Known rows, with every step that occurs
B-U-P-A-S-Y: [ 0.13 -0.20  0.18 -0.10  0.17 -0.06  0.05 -0.02  0.24  0.04  0.16 -0.02
 -0.27 -0.11  0.40  0.00  0.03  0.04  0.18  0.03 -0.04 -0.03  0.19  0.08]
A-S-Y-P: [-0.32  0.00  0.09  0.06  0.03  0.25 -0.07 -0.01 -0.12  0.32  0.14  0.11
 -0.24 -0.15 -0.16  0.28 -0.02  0.03  0.01  0.05 -0.10 -0.11 -0.18  0.04]
U-S-Y-J: [ 0.26  0.29  0.02  0.15 -0.01  0.22 -0.10 -0.20  0.08  0.16  0.26  0.06
  0.33  0.00 -0.01  0.06 -0.08 -0.02  0.12 -0.11 -0.07  0.04 -0.05  0.60]
G-P-A: [ 0.02  0.04 -0.35 -0.12 -0.19 -0.08  0.03  0.11 -0.27  0.16 -0.11  0.09
  0.02  0.21  0.02  0.30  0.04 -0.12 -0.15 -0.05 -0.13  0.04 -0.06 -0.61]
U-S-Y: [ 0.16  0.23 -0.15  0.08  0.11  0.09 -0.07 -0.12  0.14  0.03  0.14  0.05
  0.07 -0.06  0.05 -0.07  0.06 -0.06 -0.05 -0.12 -0.04 -0.07  0.03  0.57]
B-U-S-Y-P-A: [ 0.13  0.05 -0.01  0.02  0.24 -0.01  0.01  0.09  0.09 -0.10 -0.12 -0.04
 -0.06 -0.06  0.12 -0.09 -0.01  0.03  0.01 -0.02 -0.07 -0.10  0.11  0.36]
J-Y-B: [-0.10  0.31 -0.32  0.09 -0.42 -0.02 -0.08 -0.13 -0.31  0.09 -0.06  0.04
  0.42 -0.05 -0.52  0.12  0.08 -0.06  0.09  0.04  0.03  0.18 -0.24  0.10]
G-B-U-P-A-S: [-0.16 -0.25  0.05 -0.15  0.10 -0.36  0.10  0.09  0.30 -0.26 -0.13 -0.07
 -0.30  0.11  0.08 -0.28  0.01  0.02 -0.15 -0.07  0.10  0.04  0.06 -0.15]
Y-S: [ 0.04  0.09 -0.34  0.05 -0.36  0.10 -0.08 -0.16 -0.16 -0.08 -0.11  0.09
 -0.02  0.00 -0.40 -0.07  0.03 -0.06  0.02 -0.08  0.12  0.08 -0.33  0.02]
G-S-Y: [-0.06  0.07 -0.12  0.06  0.05 -0.02 -0.04 -0.05  0.00  0.33  0.39  0.09
  0.03  0.06 -0.02  0.04 -0.02 -0.08 -0.14 -0.04 -0.09 -0.04 -0.17  0.09]
G-P-A-S-Y: [-0.18 -0.10  0.02 -0.12  0.01  0.01  0.01  0.13 -0.05  0.45  0.06  0.10
 -0.22  0.10  0.17  0.38  0.06 -0.07 -0.07 -0.03 -0.17 -0.10 -0.02 -0.43]
B-U-S: [ 0.31  0.06 -0.30  0.07  0.07 -0.18  0.02 -0.19  0.28 -0.29 -0.16  0.00
 -0.03 -0.05  0.14 -0.28  0.10 -0.05 -0.18 -0.17  0.10  0.08 -0.02  0.61]
B-U-P: [ 0.14 -0.01 -0.33 -0.03 -0.10 -0.15  0.05 -0.17  0.10 -0.24  0.13 -0.01
 -0.10 -0.11  0.14 -0.14  0.08 -0.02 -0.02 -0.07  0.02  0.17  0.06  0.18]
U-S: [ 0.27  0.18 -0.37  0.08 -0.04  0.00 -0.03 -0.15  0.10 -0.18 -0.21  0.05
  0.06  0.03 -0.02 -0.19  0.11 -0.07 -0.16 -0.12  0.07  0.01 -0.10  0.34]
Y-B-U-P-A-S: [-0.15 -0.17  0.17 -0.05 -0.12 -0.05  0.05  0.04  0.08 -0.14 -0.25 -0.09
 -0.18  0.01 -0.08 -0.16  0.18  0.07  0.05  0.10  0.14  0.01 -0.02 -0.06]
G-S: [ 0.05  0.01 -0.37  0.06 -0.09 -0.11 -0.01 -0.08 -0.05  0.12  0.07  0.10
  0.02  0.14 -0.09 -0.06  0.03 -0.09 -0.24 -0.04  0.02  0.04 -0.30 -0.12]
A-B-U-S-Y: [ 0.08 -0.08  0.17  0.07  0.24 -0.01  0.01 -0.09  0.30 -0.23  0.15 -0.08
 -0.05 -0.10  0.31 -0.29 -0.02  0.02 -0.15 -0.08  0.13 -0.04  0.19  0.22]
J-Y-B-U: [-0.05  0.22 -0.26  0.09 -0.31 -0.17 -0.04 -0.17 -0.13 -0.02 -0.04 -0.01
  0.34 -0.10 -0.37  0.02  0.08 -0.05  0.08 -0.01  0.05  0.22 -0.17  0.34]
J-Y-P-A-S: [-0.02  0.05 -0.27  0.00 -0.14  0.01 -0.03  0.04 -0.34  0.20 -0.34  0.09
  0.09 -0.05 -0.24  0.28 -0.05  0.01  0.19  0.17 -0.11  0.01 -0.21 -0.44]
B-U-P-A: [ 0.31 -0.09 -0.17 -0.10 -0.03 -0.14  0.08 -0.05  0.03 -0.22 -0.03 -0.02
 -0.05 -0.02  0.26 -0.07  0.02  0.00  0.10  0.01  0.00  0.10  0.16 -0.09]
S-Y-B-U-P: [-0.28  0.12  0.11  0.02 -0.10  0.06 -0.02 -0.04 -0.01  0.01  0.37 -0.07
  0.02 -0.14 -0.16 -0.05  0.12  0.03  0.07 -0.01 -0.02  0.04  0.08  0.42]
P-A-S: [ 0.27 -0.14  0.10 -0.04  0.00  0.13  0.00 -0.03 -0.05  0.11 -0.24  0.12
 -0.08  0.08  0.13  0.24 -0.03 -0.03  0.06  0.05  0.04 -0.04 -0.08 -0.28]
J-Y-P-A-B-U: [ 0.02 -0.01 -0.19  0.01 -0.08 -0.08  0.02  0.08 -0.32 -0.08 -0.23 -0.03
  0.22 -0.07 -0.08  0.09 -0.15  0.04  0.12  0.17 -0.03  0.07  0.00 -0.60]

Rows
[-0.25 -0.20  0.24 -0.16  0.22 -0.28  0.07  0.11  0.33 -0.09  0.13 -0.07
 -0.30  0.04  0.13 -0.19 -0.01  0.03 -0.05 -0.07  0.01 -0.03  0.17  0.03]  G-B-U-P-A-S-Y
[-0.08 -0.13  0.04 -0.10  0.19 -0.14  0.07  0.20  0.16  0.01 -0.01 -0.09
 -0.13  0.13  0.39 -0.06  0.04 -0.02 -0.21 -0.06 -0.05 -0.11  0.22 -0.43]  G-P-A-B-U-S-Y
[-0.05  0.13  0.12  0.07  0.12 -0.20 -0.01 -0.09  0.34 -0.12  0.23 -0.06
  0.17  0.09 -0.09 -0.24 -0.13 -0.01 -0.11 -0.24  0.03  0.12  0.00  0.68]  G-B-U-S-Y-J
[-0.05 -0.15  0.51 -0.01  0.09  0.13  0.00  0.06  0.08  0.18 -0.03  0.00
 -0.10 -0.02  0.05  0.17  0.02  0.04  0.14  0.06  0.04 -0.08  0.02  0.12]  P-A-S-Y-B-U
[ 0.21  0.10 -0.07  0.07  0.19 -0.09 -0.01 -0.16  0.33 -0.09  0.15 -0.01
 -0.02 -0.13  0.21 -0.18  0.06 -0.04 -0.07 -0.18  0.00  0.01  0.09  0.79]  B-U-S-Y
[ 0.37 -0.09  0.46  0.04  0.20  0.15  0.01 -0.01  0.14 -0.05  0.08 -0.07
  0.25  0.07  0.37 -0.02 -0.23  0.06  0.17  0.02  0.06 -0.01  0.22 -0.06]  P-A-B-U-S-Y-J
[-0.04  0.11 -0.10  0.11 -0.11 -0.07  0.00 -0.08  0.15 -0.30 -0.26 -0.08
  0.06  0.01 -0.26 -0.33  0.20  0.00 -0.18 -0.09  0.19  0.06 -0.12  0.57]  Y-B-U-S
[ 0.01 -0.18 -0.06 -0.02 -0.02 -0.08  0.06 -0.10  0.09 -0.34  0.13 -0.08
 -0.11 -0.08  0.25 -0.25 -0.01  0.04 -0.11  0.01  0.15  0.09  0.15 -0.32]  A-B-U-P
[-0.13  0.05  0.25 -0.05 -0.04  0.07  0.00  0.07 -0.05  0.02  0.23 -0.08
  0.07 -0.06 -0.06  0.01  0.06  0.04  0.18  0.06 -0.03 -0.01  0.18  0.18]  S-Y-B-U-P-A
[ 0.03  0.12  0.02  0.13 -0.06  0.11 -0.08 -0.13 -0.04  0.47  0.53  0.10
  0.28  0.10 -0.08  0.18 -0.17 -0.05  0.04 -0.03 -0.12  0.06 -0.24  0.15]  G-S-Y-J
[-0.12 -0.07  0.28  0.00  0.16  0.21  0.01  0.18 -0.25  0.03  0.14 -0.03
  0.00 -0.08  0.05  0.17 -0.19  0.07  0.07  0.12 -0.09 -0.10  0.17 -0.37]  S-Y-P-A-B-U
[-0.20 -0.03 -0.24 -0.09 -0.04 -0.39  0.07 -0.03  0.17 -0.36  0.10 -0.06
 -0.12  0.05 -0.12 -0.33  0.03 -0.03 -0.22 -0.16  0.07  0.16  0.03  0.10]  G-B-U-P
[-0.06 -0.09 -0.03 -0.01 -0.05  0.20  0.00  0.14 -0.32  0.08 -0.39  0.10
 -0.16  0.04 -0.18  0.24 -0.05  0.04  0.01  0.14 -0.04 -0.10 -0.19 -0.52]  Y-P-A-S
[-0.29 -0.07  0.38  0.08  0.02  0.12 -0.05 -0.09  0.16  0.21  0.17  0.01
 -0.16 -0.14 -0.10  0.09  0.10  0.02  0.00 -0.03  0.07 -0.02 -0.10  0.47]  A-S-Y-B-U
[-0.19 -0.08  0.26 -0.09 -0.06  0.18  0.00  0.12 -0.03  0.13  0.01 -0.03
 -0.14  0.00 -0.03  0.05  0.11  0.08  0.19  0.16 -0.01 -0.13  0.07 -0.23]  U-P-A-S-Y-B
[-0.22  0.02  0.05 -0.04  0.27 -0.23  0.04  0.23  0.16 -0.24 -0.13 -0.10
 -0.09  0.10 -0.15 -0.29 -0.07  0.03 -0.20 -0.10 -0.02 -0.08  0.09  0.20]  G-B-U-S-Y-P-A
[-0.08 -0.06  0.46 -0.01  0.00  0.27 -0.04  0.09 -0.08  0.28 -0.05  0.05
 -0.02  0.04 -0.08  0.27  0.01  0.02  0.15  0.10  0.01 -0.13 -0.03 -0.07]  P-A-S-Y-B
[ 0.15 -0.12 -0.04 -0.12 -0.07  0.09  0.05  0.08 -0.16 -0.22 -0.04 -0.04
  0.01  0.07  0.21 -0.07 -0.04  0.04  0.05  0.15  0.06 -0.03  0.20 -0.81]  U-P-A-B
[-0.40 -0.15  0.22 -0.09 -0.02 -0.06  0.03  0.17  0.04  0.33 -0.02 -0.02
 -0.24  0.09  0.03  0.21  0.15 -0.02 -0.10 -0.02 -0.08 -0.07 -0.02 -0.23]  G-P-A-S-Y-B-U
[-0.07  0.29 -0.59  0.08 -0.29 -0.01 -0.06 -0.08 -0.45  0.10 -0.09  0.10
  0.27 -0.12 -0.44  0.23 -0.05 -0.05  0.07  0.07 -0.14  0.13 -0.24 -0.15]  J-Y-P
[ 0.03 -0.13 -0.02  0.01  0.13  0.04  0.05  0.19 -0.13 -0.34 -0.43 -0.09
 -0.08  0.06  0.04 -0.19 -0.07  0.09 -0.13  0.11  0.08 -0.11  0.06 -0.49]  Y-P-A-B-U-S
[ 0.01  0.12 -0.22 -0.04 -0.27 -0.20  0.02 -0.03 -0.14 -0.09 -0.14 -0.08
  0.27 -0.05 -0.20 -0.07  0.10  0.01  0.23  0.11  0.01  0.15  0.02 -0.05]  J-Y-B-U-P-A
[-0.05  0.15  0.04  0.00  0.01  0.30 -0.05  0.16 -0.42  0.23  0.12  0.08
  0.11 -0.04 -0.17  0.36 -0.14  0.00  0.15  0.10 -0.20 -0.10  0.02 -0.22]  S-Y-P-A
[-0.05  0.04  0.10  0.03  0.21  0.21 -0.02  0.20 -0.11 -0.07 -0.14 -0.05
  0.00  0.01  0.03 -0.09 -0.07  0.07 -0.04  0.10 -0.03 -0.24  0.12 -0.25]  U-S-Y-P-A-B
[ 0.26 -0.04  0.45  0.02  0.02  0.33 -0.06 -0.07 -0.05  0.42  0.16  0.13
  0.16  0.05  0.15  0.45 -0.20  0.01  0.32  0.06 -0.08 -0.01 -0.03 -0.06]  P-A-S-Y-J
[ 0.38 -0.18  0.12 -0.02  0.19 -0.04  0.06  0.04  0.15 -0.35 -0.30 -0.08
  0.02  0.10  0.37 -0.23 -0.06  0.02 -0.09  0.01  0.17 -0.05  0.18 -0.29]  P-A-B-U-S
